Every row comes from one small tree of marks. The marks that hang from a mark follow it in brackets, in alphabetical order. Every link used is in the known rows. Which tree was each row made from?
Known rows:
zete[tanek]: [ 3.129 -0.053 -3.072  0.435 -0.349 -1.199 -0.351  0.621 -0.360 -1.224
  1.191  0.942 -0.909 -0.685  4.008  0.695 -1.166  0.505 -0.592  0.873
  1.319  0.560 -1.761 -0.202]
zete[dodeb padirog[luman] pomur tanek]: [-1.201 -3.504 -2.129 -0.292 -4.237 -2.226  0.205  3.228 -0.075 -1.228
  2.123  3.630 -3.839 -2.262  5.265  0.998 -1.886  2.164 -2.661  3.368
  2.198  0.721 -1.472 -1.231]
padirog[lazi[tizi[zete]]]: [ 3.271  0.743 -5.055  0.074 -0.796 -1.272  0.401 -2.286  2.371 -3.368
  1.826  0.589 -0.097  3.885  3.503  0.995 -3.773 -1.369  1.770 -2.333
  0.577  0.381 -0.037 -0.893]
logel[lazi[tizi[zete]]]: [ 2.210  1.118 -7.567 -0.539  0.211 -0.080  0.274 -1.898  3.173 -2.495
  1.513  2.680 -0.503  1.371  4.353  1.408 -2.859 -1.324  3.010 -2.018
  0.371  1.516 -2.255 -1.004]
padirog[lazi[tizi[zete]] luman]: [ 3.236  0.100 -5.229 -0.909 -1.718 -0.524  1.081 -2.407  1.985 -2.912
  2.304  2.066 -1.375  3.476  3.442  0.813 -5.521 -1.265  1.684 -1.377
  2.660 -0.029  0.630 -1.593]
lazi[padirog[luman] tizi]: [ 0.127 -1.334 -5.533 -0.190 -0.043  2.295  2.653 -2.810  0.521 -1.840
  2.658  4.538 -0.055  1.320  1.891  0.927 -3.885  0.361  0.713 -0.253
  3.892 -0.539 -0.280 -2.287]
zete[dodeb padirog pomur]: [-1.739 -2.684 -1.152  1.084 -2.943 -1.613  0.088  2.181  0.644 -0.484
  1.553  2.461 -2.820 -0.042  3.995  0.592 -0.702  1.416 -1.701  2.144
 -0.374  0.446 -1.594  0.657]
sopug[dodeb]: [ 1.327 -1.035 -3.870  2.116 -0.714 -0.361  1.603  0.847 -0.434 -0.020
  0.457  0.530 -2.221  3.183  2.308 -0.569 -0.039  1.226  0.698  0.319
 -0.818 -1.220 -1.216  0.919]
lazi[padirog[luman] tizi[zete[pomur]]]: [-0.284 -1.254 -5.293  0.029 -1.287  1.481  1.204 -2.314  1.886 -1.343
  4.434  4.095 -0.659  1.576  2.233  1.194 -5.516  0.103  0.259 -1.135
  3.433 -1.607 -0.472 -1.679]
padirog[lazi luman[tizi[zete]]]: [ 2.449  0.405 -2.013  0.464 -0.795 -2.549  0.765 -0.996 -0.779 -2.607
  1.535  1.963 -1.197  3.568  1.936 -0.738 -4.693 -1.732 -0.235  0.588
  1.084 -1.076 -1.088 -1.377]
sopug[dodeb[zete[pomur]]]: [ 0.217 -1.615 -1.176  2.648  0.001 -1.516 -0.909  1.891  0.039  1.016
 -0.243  0.708 -3.886  1.434  2.409 -0.444 -1.087  1.614 -0.107 -0.925
 -2.383 -5.691 -0.599  2.447]
padirog[lazi luman]: [ 2.791 -0.829 -1.820  0.412 -2.129 -0.604  1.073 -0.975 -0.067 -1.418
  0.130  1.634 -1.468  2.103  2.342 -0.001 -3.594 -0.254  0.507 -0.222
  2.809 -2.870  0.116 -1.368]
dodeb[zete[padirog pomur tanek]]: [ 0.103 -1.747 -0.026  0.310 -0.837 -3.310 -2.062  1.422  0.682  0.159
  1.552  1.879 -3.641 -3.678  5.728  1.147 -1.300  1.124 -2.372  0.535
 -0.524 -3.048 -0.672  0.956]
sopug[dodeb[zete] tanek]: [ 0.989 -0.216 -2.850  0.997  1.234 -1.247  0.867  0.906 -0.591  2.144
  0.792 -0.536 -2.527  1.298  2.228 -1.301  1.191  1.656  0.553 -1.585
 -0.030 -3.649 -2.186  0.699]
logel[lazi[tizi]]: [ 1.571  0.109 -6.999 -0.014  1.240  0.252  0.455 -1.645  1.779 -1.942
 -0.194  3.567 -0.762  0.581  3.906  1.371 -1.557 -0.647  2.557 -1.877
  0.264  0.197 -2.303 -1.174]
lazi[padirog tizi]: [ 0.130 -0.238 -5.092  1.025  1.099  1.463  1.797 -3.117  0.908 -2.022
  2.206  3.112  1.100  1.614  2.460  1.036 -2.428  0.446  1.036 -0.909
  1.748  0.045 -1.233 -1.354]
luman[padirog[lazi[tizi[zete]]]]: [ 3.157 -0.512 -4.746 -0.111 -2.238 -0.814  0.697 -3.468  3.061 -3.869
  3.627  3.608 -0.312  3.683  4.446 -0.858 -4.420 -0.703  1.603 -2.511
  0.694  0.183  0.221 -1.362]
lazi[padirog[luman[tizi]]]: [-0.156 -0.817 -2.206  1.425  1.049  0.162  2.056 -1.315 -1.988 -1.281
  1.868  4.310  0.238  1.306  0.651 -0.605 -2.957  0.143 -1.343  2.369
  2.333 -1.129 -1.697 -1.907]
tizi[lazi[padirog[luman]] zete[dodeb]]: [-0.141 -1.858 -4.112  0.854 -3.737 -0.316  3.679 -0.545  0.546 -2.699
  2.736  3.128 -0.252  2.954  1.121 -1.023 -5.143  1.124 -1.975  1.535
  2.591  3.815 -1.184 -4.064]
pomur[zete[padirog[luman[tizi]]]]: [-1.824 -1.664 -0.084 -0.400  0.787 -1.653  2.232  0.229 -0.440 -1.566
  2.368  3.250 -2.543 -0.281  2.441  0.458  0.367 -1.588 -1.463  5.080
 -1.017  0.299 -0.398 -0.771]
zete[padirog tanek]: [ 1.353 -1.200 -2.379 -0.394 -1.512 -1.994  0.772  0.506 -0.121 -1.162
  1.865  1.507 -1.228 -1.641  5.547  1.014 -0.515  0.691 -1.372  2.097
  1.017  1.385 -1.434 -0.540]
pomur[zete[padirog[luman] tanek]]: [-0.129 -1.755 -1.723 -1.281 -1.406 -1.317  2.134  0.659  0.831 -2.224
  2.682  2.177 -2.701 -2.647  4.809  1.733  0.438 -0.309 -1.627  4.349
  1.536  0.279  0.065 -1.779]
zete[dodeb padirog[lazi] pomur tanek]: [-0.055 -2.634 -1.124  1.442 -3.761 -4.042 -0.728  2.426  1.154 -3.032
  0.113  1.805 -1.840 -0.486  6.193  0.960 -0.444  1.466 -2.611  1.102
  0.315 -0.169 -2.317 -1.551]
pomur[zete[padirog[lazi] tanek]]: [ 0.892 -0.666 -0.613  0.394 -0.625 -3.482  0.933 -0.497  2.085 -3.810
  0.870  0.340 -0.742 -0.961  6.035  1.645  1.539 -0.677 -1.804  2.139
 -0.248 -0.040 -0.599 -2.086]
lazi[padirog[luman] tizi[zete[dodeb]]]: [-0.741 -0.670 -6.521 -0.037 -1.928  1.268  3.379 -1.270  2.330 -3.133
  3.689  3.780 -0.486  2.481  2.288  0.534 -5.005  0.696  0.240  1.259
  4.283  3.219 -0.974 -2.686]

Write each row's tree:
[-0.002  0.007 -1.820 -0.001 -0.413 -2.742  0.688  0.187 -0.275 -0.816
  3.184  1.576 -1.443  1.422  3.812 -0.386 -2.061 -1.562 -0.858  2.453
 -1.245  2.168 -1.363  0.259] => luman[tizi[zete[padirog]]]
[-0.159 -1.408 -2.567  0.882 -0.824 -3.438  0.930  1.677  0.376 -0.484
  0.516  0.566 -4.243 -1.330  6.017 -0.154  0.453  2.174 -1.584  1.799
 -0.944 -1.167 -0.799  0.130] => sopug[dodeb[zete[padirog tanek]]]
[ 0.368 -0.331 -2.510  1.013 -0.336 -2.242  1.060  2.369  1.461 -3.516
  1.209  0.631 -1.151 -0.834  3.564  1.268  1.336  0.729 -1.442  4.054
 -0.373  3.126 -1.583 -1.153] => pomur[zete[dodeb tanek]]
[-1.271 -2.524  0.719 -0.624 -1.806 -0.949 -0.632  0.623  0.166  1.230
  1.636  3.141 -5.005 -2.142  3.848  0.263 -3.176  0.777 -1.280  1.349
  0.522 -5.098  1.180  1.374] => dodeb[zete[padirog[luman] pomur]]
[-1.345 -1.707 -1.903  0.212 -1.498 -2.735  1.709  2.488  1.903 -3.244
  1.820  1.095 -1.685 -1.778  5.312  1.537  2.485  0.506 -2.107  5.171
 -0.035  3.765 -1.466 -1.490] => pomur[zete[dodeb padirog tanek]]
[ 2.861 -1.556 -4.165  0.517 -1.182 -0.253  0.567 -2.834  1.728 -3.452
  1.849  4.556 -0.118  2.873  3.826 -0.716 -3.192 -0.107  1.523 -2.413
  0.498 -1.064  0.331 -1.285] => luman[padirog[lazi[tizi]]]
[-1.341 -1.950 -0.746 -0.946 -1.334 -0.189  3.012  0.015  1.218 -1.112
  2.481  2.257 -2.870 -0.831  3.255  1.151 -0.116 -0.913 -0.533  3.769
  1.013 -0.609  0.724 -0.503] => pomur[zete[padirog[luman]]]
[ 2.850 -1.057 -4.699 -0.467 -0.562 -0.209  0.965 -2.137  0.441 -2.727
  0.519  3.157 -1.336  2.499  2.870  0.669 -4.159 -0.897  1.474 -1.431
  2.444 -1.400  0.922 -1.825] => padirog[lazi[tizi] luman]
[-0.391 -2.730 -3.049 -1.272 -5.341 -1.854  3.276  1.297  0.408 -1.809
  2.729  2.018 -2.890  1.870  3.249 -0.474 -4.318  0.456 -2.045  2.769
  0.843  5.140 -0.217 -2.648] => tizi[lazi zete[dodeb padirog[luman]]]
[ 0.772 -2.135 -2.589  0.683 -1.727  0.737  2.965 -1.712 -1.182 -1.435
  1.440  3.476  0.295  1.743  0.707 -0.596 -4.350  0.942 -1.717 -0.235
  2.345  0.254 -0.455 -3.079] => tizi[lazi[padirog[luman]]]
[ 0.730 -1.457 -2.094  2.068 -0.329 -2.619 -1.716  2.476 -0.039  0.247
 -0.067  1.080 -3.911 -0.614  4.081 -0.262 -0.568  2.501 -1.391 -0.250
 -1.752 -4.376 -1.513  1.450] => sopug[dodeb[zete[pomur tanek]]]
[ 0.036 -1.203  0.107  0.616 -0.503 -2.121  1.895 -0.746  2.605 -2.915
  0.753  0.264 -0.860  1.006  3.975  1.481  1.385 -1.458 -0.601  1.667
 -1.115 -1.113  0.089 -1.020] => pomur[zete[padirog[lazi]]]
[-1.506 -2.036 -1.042  0.968 -0.388 -2.022 -0.254  1.376 -0.186  2.970
  1.660  0.464 -3.837 -0.338  3.714 -0.677  1.595  2.236 -1.285 -1.617
 -1.045 -5.184 -2.211  0.916] => sopug[dodeb[zete[padirog pomur]] tanek]
[ 1.548 -0.598 -5.773 -0.475 -2.671 -0.782  1.911 -0.508  2.458 -4.247
  2.000  2.091 -1.824  3.662  3.163  0.490 -4.806 -0.210  1.113  0.218
  3.030  2.154  0.029 -2.388] => padirog[lazi[tizi[zete[dodeb]]] luman]
[ 1.010 -2.209 -3.779 -1.411 -1.863 -0.926  2.207 -2.015  1.188 -2.325
  1.461  3.168 -2.402  1.295  4.750  1.268 -3.392 -0.600  0.744 -0.298
  1.961 -0.596  0.829 -1.931] => zete[padirog[lazi[tizi] luman]]
[ 1.633  0.434 -5.578  0.577 -1.780 -2.032  1.076 -0.550  2.664 -4.312
  1.530  0.772 -0.518  4.103  3.355  0.661 -3.394 -0.492  1.300 -0.728
  0.552  2.762 -0.817 -1.716] => padirog[lazi[tizi[zete[dodeb]]]]
[-2.194 -1.853 -1.372  1.270 -1.987 -3.469 -0.355  2.333 -0.039 -1.047
  2.842  2.334 -2.543  1.468  3.534 -0.085 -1.521 -0.047 -2.133  2.960
 -1.836  2.284 -2.611  0.582] => luman[tizi[zete[dodeb padirog pomur]]]
[ 0.750 -0.176 -2.354  0.977 -1.828 -3.051  1.497  0.944 -0.198 -3.397
  1.084  2.251 -1.646  4.151  1.894 -1.110 -4.342 -0.651 -0.772  2.376
  0.913  1.650 -1.740 -2.067] => padirog[lazi luman[tizi[zete[dodeb]]]]
[ 1.439 -1.552 -1.739 -0.037 -0.893 -3.586  0.793  0.156 -1.836 -2.855
  0.652  3.631 -1.742 -0.479  5.062 -0.045 -2.245 -0.519 -2.512  2.567
  1.515  0.023 -1.374 -2.951] => zete[padirog[lazi luman[tizi]] tanek]
[ 2.216 -1.167 -4.469  0.184 -2.997 -0.967  2.895 -1.618 -0.313 -2.446
  3.316  2.440  0.649  0.541  2.783 -0.283 -5.184  0.787 -2.362  0.050
  3.547  2.825 -1.306 -4.030] => tizi[lazi[padirog[luman]] zete[tanek]]
[ 0.179 -0.036 -7.080  0.904  1.395  1.159  1.921 -3.308  2.352 -2.633
  0.478  4.434  1.247  0.921  3.641  1.451 -1.535 -0.031  1.759 -2.304
  2.028  0.069 -3.024 -2.929] => logel[lazi[padirog tizi]]
[ 3.237 -0.981 -3.301  0.623 -1.654 -3.206  0.063 -0.596 -1.798 -2.894
  3.849  4.325 -0.324  1.410  3.067 -2.524 -3.754 -0.028 -2.545  0.450
 -1.968  4.461 -1.751 -2.225] => luman[padirog tizi[lazi zete[tanek]]]
[ 1.559  1.240 -8.759  0.168  0.246 -0.410  1.018 -3.079  3.659 -4.080
  2.010  3.208  1.583 -0.356  5.971  1.974 -2.395 -0.041  1.009 -1.454
  2.562  2.350 -3.564 -3.720] => logel[lazi[padirog tizi[zete[tanek]]]]
[ 2.396  0.134 -2.547  0.945 -0.022 -2.540  0.399 -0.227 -2.078 -1.382
  2.054  1.472 -0.294  3.441  0.630 -1.328 -3.617 -1.240 -1.476  0.089
 -2.833  3.110 -1.513 -0.599] => luman[tizi[lazi zete]]
[-0.592 -0.749 -2.020  1.821 -0.736 -2.544 -1.173  2.456 -0.248 -1.375
  1.951  2.020 -1.561  2.482  1.585 -0.552 -2.470 -0.201 -1.234  2.018
 -1.827  1.172 -3.040  0.960] => luman[tizi[zete[dodeb pomur]]]
[-0.381 -1.215 -1.251  0.818 -1.777 -4.047  1.455  1.617  2.481 -5.078
  0.491  0.672 -1.143 -0.592  5.747  1.602  2.066  0.174 -2.440  3.722
 -0.265  2.363 -1.286 -2.816] => pomur[zete[dodeb padirog[lazi] tanek]]
[ 0.661 -0.030 -6.772 -1.186 -0.922 -0.839  1.386 -1.992  3.857 -2.183
  2.088  2.869 -1.546  0.753  6.435  1.674 -2.151 -1.466  2.302 -1.301
  0.454  2.486 -1.889 -1.415] => logel[lazi[tizi[zete[padirog]]]]
[-0.366 -0.343 -3.070  0.322 -1.484 -4.439  0.678  2.296 -0.171 -2.905
  2.896  1.567 -1.796 -0.231  5.182 -0.005 -1.053  0.322 -2.519  4.827
 -0.056  5.338 -3.254 -1.205] => luman[tizi[zete[dodeb padirog tanek]]]
[-0.719 -0.091 -6.368  0.870 -0.808  0.513  2.541 -1.485  2.672 -3.752
  3.289  2.532  0.827  2.792  2.808  0.543 -3.222  0.641  0.709  0.994
  2.783  3.445 -1.503 -2.239] => lazi[padirog tizi[zete[dodeb]]]
[ 1.729 -0.118 -3.090  1.702  0.335 -2.581  0.299  1.709 -0.058 -0.753
 -0.177  0.438 -3.371 -0.131  4.242 -0.329 -0.274  1.834 -0.574  0.429
 -0.460 -1.842 -1.109  0.668] => sopug[dodeb[zete[tanek]]]
[ 1.680  0.686 -8.739 -0.604 -0.923 -1.919  0.401  0.580  3.187 -4.301
  1.162  2.481 -1.072  0.221  6.363  1.620 -2.096  0.449  1.386  0.185
  1.463  5.404 -3.675 -2.753] => logel[lazi[tizi[zete[dodeb tanek]]]]
[ 1.881 -0.949 -4.407 -0.428 -0.714 -2.815  0.658 -1.402  1.130 -3.744
  1.231  1.993 -0.543 -0.077  6.627  1.857 -1.488 -0.259 -0.460 -0.732
  0.892  1.192 -0.622 -2.033] => zete[padirog[lazi[tizi]] tanek]
[ 1.138 -1.265  0.368  0.893 -1.145 -4.512 -2.252  0.358  1.383 -1.366
  0.228  1.281 -2.701 -2.585  6.112  0.999 -1.603  0.793 -1.998 -0.349
 -0.379 -4.430 -0.399 -0.231] => dodeb[zete[padirog[lazi] pomur tanek]]
[-1.406 -1.819 -5.823 -1.895 -3.532 -0.365  3.039  0.138  2.078 -2.447
  4.074  3.111 -3.366  1.304  4.734  0.990 -3.921 -0.033  0.030  2.828
  2.529  4.471 -0.060 -1.526] => lazi[tizi[zete[dodeb padirog[luman]]]]
[-0.862 -2.813 -1.871  0.654 -2.979 -2.475 -0.561  2.989  0.382 -1.288
  1.441  2.268 -2.574 -1.746  5.613  1.172 -0.298  2.103 -2.634  2.715
  0.358  1.525 -2.511 -0.545] => zete[dodeb padirog pomur tanek]
[ 1.885 -1.735 -1.935  0.336 -0.031 -1.486  0.942  0.258 -3.723 -0.913
  0.862  3.793 -1.508  2.070 -0.334 -1.187 -4.123 -0.613 -1.775  1.166
 -1.060  1.292 -0.740 -1.514] => padirog[luman[tizi[lazi]]]
[-2.167 -1.829 -0.844  0.472 -1.481 -1.568  2.613  1.633  2.226 -2.440
  1.727  1.150 -2.218  0.086  3.561  1.091  1.977 -0.143 -1.284  4.653
 -1.015  2.656 -0.721 -0.460] => pomur[zete[dodeb padirog]]
[ 0.292 -0.630 -2.152  0.586 -3.798 -3.065  1.767  0.517  2.814 -3.035
  1.444  0.404 -1.424  2.859  5.045  0.153 -2.147 -0.228 -0.484  1.897
  0.594  2.300 -0.951 -1.330] => tizi[zete[dodeb padirog[lazi]]]
[ 1.678 -0.639 -3.480  0.894 -3.119 -1.649  1.627  0.947  0.145 -2.175
  1.874  0.684 -0.947  3.529  1.719 -0.911 -3.672  0.365 -1.129  1.053
 -1.125  4.912 -1.216 -1.186] => tizi[lazi zete[dodeb]]
[ 0.401 -1.610 -0.767  0.244 -0.934 -2.743  1.215 -0.630 -1.396 -1.836
  0.727  3.292 -2.029  1.550  3.095 -0.434 -2.425 -1.390 -1.209  2.091
  0.366 -1.447 -0.587 -1.784] => zete[padirog[lazi luman[tizi]]]
[ 3.826  0.253 -6.300 -1.259 -1.683 -1.726  0.667 -1.703  1.731 -3.867
  2.306  1.872 -0.968  1.354  5.047  1.137 -4.941 -0.598  0.489 -0.822
  3.667  1.001 -0.008 -2.715] => padirog[lazi[tizi[zete[tanek]]] luman]
[ 0.817 -1.183 -2.041 -0.206 -3.072 -2.581 -0.994  1.008  1.479 -0.510
  3.498  0.756 -2.089 -1.105  6.150  1.203 -1.762  0.073 -1.649  0.831
  0.422  0.223 -1.439  0.189] => tizi[zete[padirog pomur tanek]]
